Each row was made from one walk, in order. Every step used is in the known rows, and no mark comes twice. Write each row's walk.
In the rows, zero is written as 128.
Known rows
Q/Z/A: [109 100  98 147 147 117  82 103  95  99 111 135 112 133 154 121 153 200
 121 146 127 132  54 127 128 109 189  93 124 127 107 119 160 100 115]
R/A/D/V: [135  98 113 113 149 111 100 147  76 106 108 124 113 138 147 124 135 136
 155 138 145 177 108 124 147 139 172 124 169 143 119 156 126 120  90]
D/A/Z/Y: [146  93 160 155 131 113  80 148  76  87 116 144 159 127 140 105 128 196
 169 174 117 126  82 120 133 116 154  90  97 126 105 142 124 110 119]
Q/Z/Y/R: [125 111 132 150 130 155  60 106 122  86 116 113 119 114 146 127 131 239
 153 139  95 120  43 129 127 113 177  73  97 110  68 104 168 116 116]
Z/A/D/T: [117 142 131 134 149 111 119 154  93  98 127  78 100 129 152 117 140 131
 167 143 117 166 133 127 135 114 161  97  84 151 140 122 123 134 104]
A/D/V/Z: [155  95 106 123 172 107 131 141  77 130 115  86 117 153 171 118 171 153
 156 118 154 174  92 121 139 111 151 110 162 111  99 134  77 107 110]
A/D/R/V/Z/Y: [136  90 155 159 154 137  79  76  77 114  93 118 143 110 174 123 165 200
 214 108 130 171  49 126 138 107 116  97 100 114  97 111  86 140 116]
Z/Y/D/V: [132  79 135 137 137 127  96 161  88 102 132  94 134 133 156 131 132 144
 159 145 120 118  69 127 124 110 225  83 120 146  99 133 119 136 120]
Y/R/Z: [135 109 110 131 130 135 129 113 141 100 106 128 121 101 137 114 142 203
 149 140 129 133 112 120 131 125 160 132 138 119  96  99 157 122 131]
V/Z: [142 120 104 141 143 123 131 111 117 139 122 112 130 141 144 115 153 150
 123 117 129 147 110 116 119 112 106 111 137 103 117 116  99 107 132]
Q/Z/A/D/R/V: [114  64 118 141 159 128  77  88  68  93  85 145 107 103 181 140 172 218
 217 124 153 173  64 141 171 124 135 103 113 134 105 107 132 130  91]
R/Q: [124 133 121 132 143 129 157 108 143 169 140 139 118 131 137 122 141 170
 149 124 143 124 143 133 128 129 132 137 107 124 123 141 117 135 117]
S/T: [135 168 121 134 117 128 136 133 166 112 140 125 119 135 109 135 113  74
 121 145 104 129 143 123 110 126 120 118 118 127 170 102 159 127 121]
Z/Y/R/Q/D/V: [107  71 134 141 163 141  82 140 106 163 147  84 112 123 158 130 166 214
 172 150 133 118 103 138 111 117 217  95  96 116  80 128 162 128 116]
V/Z/Y/R/A/D/T: [125 150 118 154 141 139  74 120 108  91 114  83 111 129 148 107 130 184
 176 137  86 187 101 111 131 114 143  66  82 124 104 116 131 126  96]
R/A/D/V/Z/Y/Q: [129 117 124 160 157 126  83 172  87 130 106 106 128 163 130 121 125 181
 186 139 118 176  46 114 150 115 200  68 131 113  88 140  74 109  95]
X/R/Z/A: [144 101 103 136 136 105 124 103 124  74  94 136 112 119 144 116 173 200
 111 147 136 142  91 128 108 128 219 132 147 126 118 104 156 138 139]
R/A: [112 132 108 133 119 133  94 112 126 123 117 160 127 128 115 122 114 135
 114 137 115 152 126 118 128 143 133 126 142 134 133 144 158 121 112]
R/A/D/V/Z/Y: [139 100 129 148 158 121  69 109  68 110 101 105 128 140 161 105 151 179
 158 130 120 178  50 114 119 110 183  89 144 121  91 148 100 111 108]
X/R/V/Z/Y: [156 101 135 152 145 141 109  84 105 112 100 123 144 121 148 128 175 203
 135 114 124 158  58 121  97 116 148  93 125  97 110 104 108 148 149]
X/R/Z/A/D: [154 112 117 124 144 100 125 102  89  62  84 103  98 121 165 112 156 185
 151 133 140 153  97 127 131 131 217 139 155 136 119 121 141 144 114]
X/R: [155 117 118 123 120 129 138 132 151  91 120 121 117 141 122 142 147 144
 100 128 128 129 146 137 119 150 142 126 146 115 129 114 140 151 136]
Z/A: [110 127 125 137 135 113  99 130 107 113 125 133 114 128 135 119 145 163
 114 150 122 139  85 133 116 122 187 120 128 137 123 125 156 131 124]
Z/Y/Q/D/R: [ 92  86 155 171 130 148  44 146 130 137 132  99 128 129 130 148 123 155
 209 141 105 107 108 141 144 118 162  76  58 117  90 106 125 129 112]
D/V/Z/Y: [140  88 136 153 160 123  93 122  89 128 120 111 147 142 161 114 173 173
 139 136 127 150  39 124 102  96 179  85 127 111  93 124  89 116 139]
Q/D/R/V: [104  52 133 142 141 147  88 103 105 142 115 138 131  95 151 150 163 162
 200 120 149 142 131 140 143 131 112 119  97 123 125 100 147 140 125]
X/R/A/D: [145 137 116 117 117 126 112 109 112  75  98 116 100 136 131 127 116 147
 136 118 119 165 148 120 144 162 149 136 158 131 132 144 147 149  95]
A/Z: [150 129 147 132 138 107 138 139  97 111 110 149 134 135 134 115 115 176
 148 140 144 122 144 117 146 126 104 139 139 125 114 134 131 123 118]
D/V/Z/Y/R/Q: [130  99 119 154 161 138 111 127 128 148 134 110 117 132 156 117 179 252
 162 139 131 147  73 137 113 112 186  90 107 101  70 120 125 128 116]
R/Q/Z/A/D: [120 114 108 134 166 113 111  82  79 119 106 106  89 134 179 113 144 210
 176 126 141 144  87 130 145 113 190 108 118 131 103 146 132 111  83]
Z/Y/A/D/R/V: [112  81 169 151 146 152  61  74  82 111  97 128 126  92 153 144 158 192
 229 133 140 168  60 138 166 129 154 109  96 138 108 118 127 142  99]

Write each row's walk
[118 105 111 151 166 113 109  79 107 135 120 118  94 133 181 114 174 214
 202 125 148 166 104 143 146 121 147 119  94 121  89 126 102 129  86]	V/Z/A/D/R/Q
[120 107  96 152 141 139 122 154 132 133 117 120 120 158 127 144 120 178
 163 131 125 117  91 122 161 118 142  73 114 107 101 117 108  91 103]	Y/Q/Z
[140 127 102 129 109 129 104 110 144  87 108 152 114 136 112 133 130 158
  93 133 115 152 144 123 123 163 150 128 152 122 132 129 167 144 118]	X/R/A
[124  66 112 142 143 123 104 159  93 130 134 118 119 127 147 112 141 237
 186 175 139 120 166 125 147 134 156 105  91 105  87 134 169  96  94]	Y/R/Q/D/A/Z
[109 131 138 157 157 143  75  87  91 103 118  64 105 134 161 126 136 166
 188 147 107 142  78 119 151 102 171  51  69 135 105 128 124  96  91]	Q/Z/Y/A/D/T
[101 101 138 163 145 156  53  57 105 118 115 111 128 129 140 131 141 202
 143 153 109 117  26 123 134 107 202  71 101 120  83 130 151  86 113]	Q/Z/Y/A
[129 116 150 141 141 119 113 120  94 127 111 140 124 137 125 123 126 194
 146 160 144 122 109 116 154 129 152 129 141 124 103 138 150  99 107]	Y/A/Z
[115  85 138 164 161 139  66 103  88 145 122 102 132 140 144 125 180 193
 136 155 126 152  29 122 117 103 220  75 131 114  88 128 120  89 126]	D/V/Z/Y/A
[150  96 144 142 166 119  88 124  71 114 110  82 131 142 172 111 162 169
 164 124 130 161  42 122 118  97 181  86 137 116  93 135  76 117 115]	A/D/V/Z/Y
[126 131 136 162 124 126  86 144  94  78 120 116 137 135 141 111  91 167
 182 155  88 134 131 102 131 113 164  70  71 151 125 129 136 133  98]	R/A/Z/Y/D/T
[121  76 119 152 109 137  80 149  93  79 135 104 148 125 150 118 123 145
 172 167  89 116  92 125 132 120 211  63  77 142 108 134 121 111 109]	Z/Y/D/A
[147 129 112 131 136 126 163 112 163 135 134 130 108 139 134 135 155 183
 124 123 142 120 162 140 120 149 142 136 122 111 122 127 126 155 120]	X/R/Q
[115  90 168 167 130 128  19  87  81  98 101 153 143 119 140 114 110 206
 187 152 112 123  99 118 132 121 147 101  87 129  89 138 171 123 105]	Q/D/R/A/Z/Y
[137 126 129 138 127 109 108 121  95 105  99 178 132 137 120 107 102 185
 138 147 136 147 135 107 145 139 106 141 152 130 121 150 155 118 105]	R/A/Z
[127  90 138 158 133 144  91 139 131 130 109  77 123 129 124 136 125 171
 167 133 109  96 111 119 114 117 219  89  99 102 103 105 129 129 137]	X/R/Z/Y/Q/D
[116  82 133 151 132 117  58 109  92 105 102 164 129 127 137 117 115 195
 176 149 132 132 154 117 153 140 110 129 119 124 107 134 172 115  96]	Q/D/R/A/Z
[147  79 114 139 123 105 119 172  78  81 119 131 141 139 147 112 113 170
 177 170 129 120 145 113 159 133 160 101 119 134 110 138 124 101  96]	Y/D/A/Z
[112  63 114 129 169 124 119 142 104 187 147  98 112 135 156 131 169 154
 159 137 158 121 145 135 119 118 182 114 119 121 111 142 135 116 117]	R/Q/D/V
[120 133 109 141 123 133 136 160 130 105 142  80 120 135 145 132 114 106
 164 133 102 127 173 119 138 116 147  77  78 147 138 111 117 134 112]	Y/D/T
[144  84  97 136 164 113 126 146 103 140 124 117 129 154 156 122 181 163
 121 130 153 162  96 123 120 110 148 106 158 106 105 124  91 102 130]	D/V/Z
[132 122 114 132 156 108 109 117  69 108 106  89 104 138 168 106 148 170
 152 123 128 174  86 122 127 113 176 115 140 123 110 130 113 117 105]	V/Z/A/D
[138 103 142 159 152 142 109  92  91 139 105 128 153 117 149 120 160 195
 157 116 122 157  46 116 106 100 134  93 113 106 113 114  94 133 143]	R/V/Z/Y
[126  80  95 144 168 101  97 153  86 127 118 120 118 147 161 112 195 190
 113 150 145 172  58 127 111 105 209  98 153 118 104 120 120 109 128]	D/V/Z/A
[ 97  71 124 163 128 144  63 184 101 142 139  88 140 135 122 132 127 141
 187 172  96 114 110 126 130 119 204  53  61 113 105 129 120  94 115]	Z/Y/Q/D/A
[125 131 153 145 121 154  79 142 133  98 125 108 128 108 129 126 122 194
 142 142  93 127  73 135 117 125 179 104  99 121  82 110 167 144 126]	Z/Y/R
[107  62  93 146 185 107 102 128  81 173 133  98 104 146 176 112 203 213
 136 145 151 153  88 127  99 100 218  99 131 111  99 130 137 103 119]	R/Q/D/V/Z/A
[126  73  98 124 187  99 111 127  63 121 114 108  90 144 187 120 174 210
 176 141 166 159  62 136 145 112 219  99 143 134  99 148 123 107  84]	R/Q/Z/A/D/V
[105  79 148 175 151 157  51  63 101 138 104 129 138 113 147 134 183 214
 179 145 128 164  28 129 138 111 157  82  97 112  89 105 122 109 122]	D/R/V/Z/Y/A
